Every row comes from one small tree of marks. The marks that hang from a mark follow it in brackets, in the order of their numbers. Every link used is in the known rows. Which tree was each row made from?
(in the rows, 100 means zero)
Known rows:
k_705(k_152(k_707(k_213 k_548))): [111, 129, 127, 86, 144, 111, 132, 78, 96, 107, 131, 42, 68, 107, 54, 72, 100, 64, 101, 61, 100, 64]
k_510(k_705): [91, 88, 87, 88, 104, 93, 82, 86, 99, 86, 96, 93, 97, 119, 108, 95, 104, 93, 102, 103, 109, 115]
k_707(k_213 k_510 k_548(k_896(k_854))): [144, 159, 125, 71, 88, 152, 120, 129, 40, 119, 97, 90, 72, 76, 91, 90, 138, 87, 79, 96, 84, 62]
k_152(k_707(k_510(k_705))): [104, 68, 88, 67, 113, 95, 116, 85, 94, 72, 81, 96, 96, 124, 122, 104, 91, 111, 57, 89, 102, 102]
k_510(k_705 k_707(k_213 k_548)): [110, 134, 97, 82, 119, 96, 116, 60, 98, 86, 127, 76, 70, 96, 101, 86, 119, 59, 132, 52, 103, 80]
k_757(k_705(k_152(k_707(k_548)))): [96, 100, 105, 107, 134, 88, 113, 78, 124, 87, 136, 20, 85, 126, 60, 59, 83, 86, 84, 83, 100, 79]
k_510(k_705 k_707(k_213 k_548 k_854)): [116, 104, 126, 84, 112, 93, 119, 52, 93, 80, 120, 76, 83, 106, 88, 86, 104, 57, 144, 54, 103, 83]
k_705(k_152): [91, 105, 114, 95, 115, 98, 101, 102, 114, 109, 106, 60, 88, 102, 76, 94, 112, 98, 114, 97, 103, 102]
k_757(k_705): [92, 91, 80, 111, 94, 93, 87, 104, 106, 93, 120, 78, 101, 118, 89, 80, 93, 114, 109, 117, 106, 99]
k_705(k_152(k_707(k_213 k_548 k_854))): [116, 98, 154, 87, 136, 106, 135, 71, 92, 100, 126, 40, 81, 113, 43, 73, 85, 62, 113, 63, 101, 67]
k_757(k_707(k_510)): [98, 79, 120, 90, 94, 96, 114, 112, 91, 91, 99, 93, 103, 94, 120, 88, 94, 106, 87, 107, 89, 82]
k_707(k_213 k_510 k_548): [139, 146, 108, 61, 98, 127, 137, 107, 73, 97, 106, 89, 76, 80, 83, 102, 118, 77, 109, 74, 103, 95]
k_152(k_707(k_213 k_854(k_896))): [120, 65, 120, 97, 128, 125, 120, 60, 72, 111, 115, 109, 95, 123, 77, 101, 90, 81, 89, 78, 100, 52]
k_707(k_510(k_705(k_152))): [100, 96, 100, 59, 111, 103, 103, 103, 104, 88, 82, 56, 84, 110, 91, 106, 123, 105, 105, 99, 112, 127]
k_757(k_705(k_152) k_707(k_213)): [70, 97, 116, 114, 120, 94, 87, 104, 98, 117, 157, 28, 78, 120, 59, 39, 101, 96, 146, 121, 106, 57]
k_757(k_705(k_152(k_707))): [80, 74, 96, 112, 128, 87, 100, 88, 121, 97, 129, 37, 90, 134, 70, 66, 82, 116, 87, 102, 101, 78]
k_854(k_896): [114, 97, 87, 102, 113, 118, 97, 81, 93, 110, 101, 109, 95, 105, 101, 115, 114, 90, 86, 92, 100, 87]
k_757(k_705 k_707(k_213 k_548 k_854)): [101, 85, 139, 115, 101, 94, 102, 87, 84, 92, 150, 49, 96, 118, 61, 39, 78, 65, 141, 104, 103, 61]
k_705(k_152(k_707(k_510 k_548))): [121, 109, 125, 72, 129, 104, 147, 89, 109, 85, 99, 45, 82, 101, 80, 95, 98, 86, 63, 64, 94, 89]
k_705(k_152(k_707(k_213 k_548(k_896)))): [113, 137, 127, 96, 131, 123, 112, 87, 84, 114, 119, 22, 59, 98, 39, 74, 121, 92, 87, 50, 85, 41]
k_548(k_707(k_854)): [107, 71, 117, 121, 107, 80, 115, 85, 109, 68, 104, 127, 104, 93, 94, 86, 82, 89, 99, 94, 109, 99]
k_707(k_213 k_510 k_548 k_854(k_896)): [158, 114, 125, 65, 104, 143, 139, 82, 63, 100, 99, 96, 84, 91, 71, 118, 118, 64, 107, 65, 105, 84]
k_510(k_705(k_152) k_707(k_854)): [84, 62, 131, 96, 119, 74, 104, 63, 127, 85, 103, 51, 94, 117, 89, 95, 106, 95, 139, 77, 103, 101]
k_152(k_707): [98, 79, 102, 105, 118, 93, 112, 83, 101, 92, 105, 98, 102, 116, 106, 93, 78, 104, 66, 88, 93, 78]
k_548(k_707(k_213 k_510 k_854)): [130, 90, 117, 87, 100, 108, 142, 102, 79, 73, 103, 132, 87, 79, 88, 94, 99, 92, 112, 89, 114, 94]

Write each row's tree:
[92, 82, 131, 86, 123, 91, 110, 64, 106, 98, 121, 52, 79, 114, 73, 87, 115, 85, 164, 72, 106, 86] | k_510(k_705(k_152) k_707(k_213 k_854))
[108, 99, 75, 93, 96, 99, 94, 103, 92, 60, 74, 105, 76, 88, 109, 98, 131, 124, 64, 84, 99, 98] | k_548(k_707(k_510(k_705)) k_896)
[100, 77, 117, 89, 106, 92, 108, 62, 94, 90, 114, 94, 91, 111, 96, 93, 103, 86, 149, 75, 103, 84] | k_510(k_705 k_707(k_213 k_854))
[117, 127, 108, 65, 102, 116, 96, 103, 96, 86, 74, 17, 67, 95, 66, 101, 146, 104, 87, 67, 96, 106] | k_707(k_510(k_705(k_152)) k_548(k_896))
[78, 73, 104, 85, 140, 86, 97, 71, 114, 89, 103, 52, 88, 137, 89, 80, 94, 95, 81, 90, 105, 95] | k_510(k_705(k_152(k_707)))
[123, 69, 115, 97, 95, 90, 134, 100, 101, 62, 87, 133, 102, 85, 104, 101, 91, 101, 88, 93, 107, 108] | k_548(k_707(k_510 k_854))
[141, 91, 105, 88, 113, 125, 138, 84, 72, 84, 105, 142, 82, 86, 88, 110, 116, 81, 99, 81, 114, 81] | k_548(k_707(k_213 k_510 k_854(k_896)))
[126, 131, 126, 60, 133, 121, 151, 94, 87, 101, 116, 46, 66, 95, 64, 88, 107, 78, 90, 59, 99, 73] | k_705(k_152(k_707(k_213 k_510 k_548)))
[119, 72, 138, 102, 116, 93, 128, 68, 99, 78, 104, 79, 107, 114, 84, 86, 66, 73, 72, 70, 92, 82] | k_152(k_707(k_548 k_854))
[114, 59, 103, 84, 102, 82, 118, 85, 101, 46, 81, 124, 96, 101, 111, 98, 94, 95, 89, 96, 118, 124] | k_548(k_707(k_510(k_705) k_854))
[92, 62, 133, 81, 135, 100, 105, 66, 89, 96, 112, 51, 85, 138, 57, 77, 89, 85, 120, 87, 111, 84] | k_510(k_705(k_152(k_707(k_213 k_854))))
[136, 91, 127, 92, 133, 127, 131, 51, 72, 102, 121, 90, 88, 118, 67, 93, 89, 53, 83, 56, 101, 54] | k_152(k_707(k_213 k_548 k_854(k_896)))
[105, 110, 125, 95, 140, 94, 128, 75, 116, 94, 116, 40, 82, 110, 73, 79, 91, 73, 74, 65, 95, 80] | k_705(k_152(k_707(k_548)))
[115, 45, 119, 107, 124, 110, 113, 60, 93, 96, 99, 107, 111, 127, 93, 109, 80, 91, 66, 81, 95, 66] | k_152(k_707(k_854(k_896)))
[97, 128, 111, 98, 120, 90, 93, 68, 122, 90, 104, 14, 64, 95, 79, 88, 141, 95, 107, 45, 83, 74] | k_510(k_705(k_152) k_707(k_548(k_896)))
[109, 77, 116, 131, 95, 93, 96, 94, 96, 76, 90, 106, 94, 84, 78, 88, 103, 115, 85, 85, 93, 75] | k_548(k_707(k_854) k_896)
[105, 116, 102, 50, 114, 117, 108, 105, 83, 102, 98, 58, 68, 107, 73, 99, 131, 96, 131, 96, 116, 111] | k_707(k_213 k_510(k_705(k_152)))
[65, 74, 115, 121, 116, 78, 81, 102, 120, 104, 141, 27, 91, 124, 75, 48, 94, 104, 122, 125, 100, 72] | k_757(k_705(k_152) k_707)
[141, 82, 109, 63, 106, 120, 116, 65, 84, 72, 77, 87, 94, 112, 95, 122, 114, 64, 85, 73, 109, 117] | k_707(k_510(k_705) k_548 k_854(k_896))
[119, 99, 102, 70, 110, 118, 137, 101, 72, 101, 104, 105, 87, 102, 96, 101, 95, 107, 80, 84, 97, 71] | k_152(k_707(k_213 k_510))
[94, 109, 90, 88, 114, 95, 106, 69, 95, 95, 120, 95, 80, 105, 111, 92, 118, 88, 138, 73, 103, 80] | k_510(k_705 k_707(k_213))
[134, 134, 107, 81, 80, 124, 113, 114, 84, 92, 75, 66, 82, 75, 83, 110, 129, 113, 71, 66, 81, 86] | k_707(k_510 k_548(k_896))
[103, 73, 157, 112, 103, 86, 110, 81, 100, 85, 115, 69, 110, 103, 89, 65, 74, 61, 105, 91, 91, 76] | k_757(k_707(k_548 k_854))
[84, 115, 106, 82, 131, 93, 106, 71, 108, 104, 128, 55, 65, 107, 87, 86, 127, 86, 151, 71, 106, 81] | k_510(k_705(k_152) k_707(k_213))
[102, 140, 113, 79, 136, 95, 119, 60, 111, 94, 132, 37, 59, 100, 77, 79, 129, 58, 144, 51, 105, 82] | k_510(k_705(k_152) k_707(k_213 k_548))
[141, 153, 108, 73, 84, 139, 118, 115, 60, 105, 91, 67, 69, 70, 67, 102, 140, 103, 97, 63, 87, 73] | k_707(k_213 k_510 k_548(k_896))
[128, 122, 140, 107, 93, 112, 118, 76, 82, 103, 113, 61, 78, 79, 65, 90, 121, 92, 131, 41, 76, 45] | k_510(k_707(k_213 k_548(k_896) k_854))
[111, 69, 131, 98, 114, 106, 122, 80, 76, 101, 114, 100, 101, 119, 74, 86, 74, 92, 104, 86, 99, 66] | k_152(k_707(k_213 k_854))
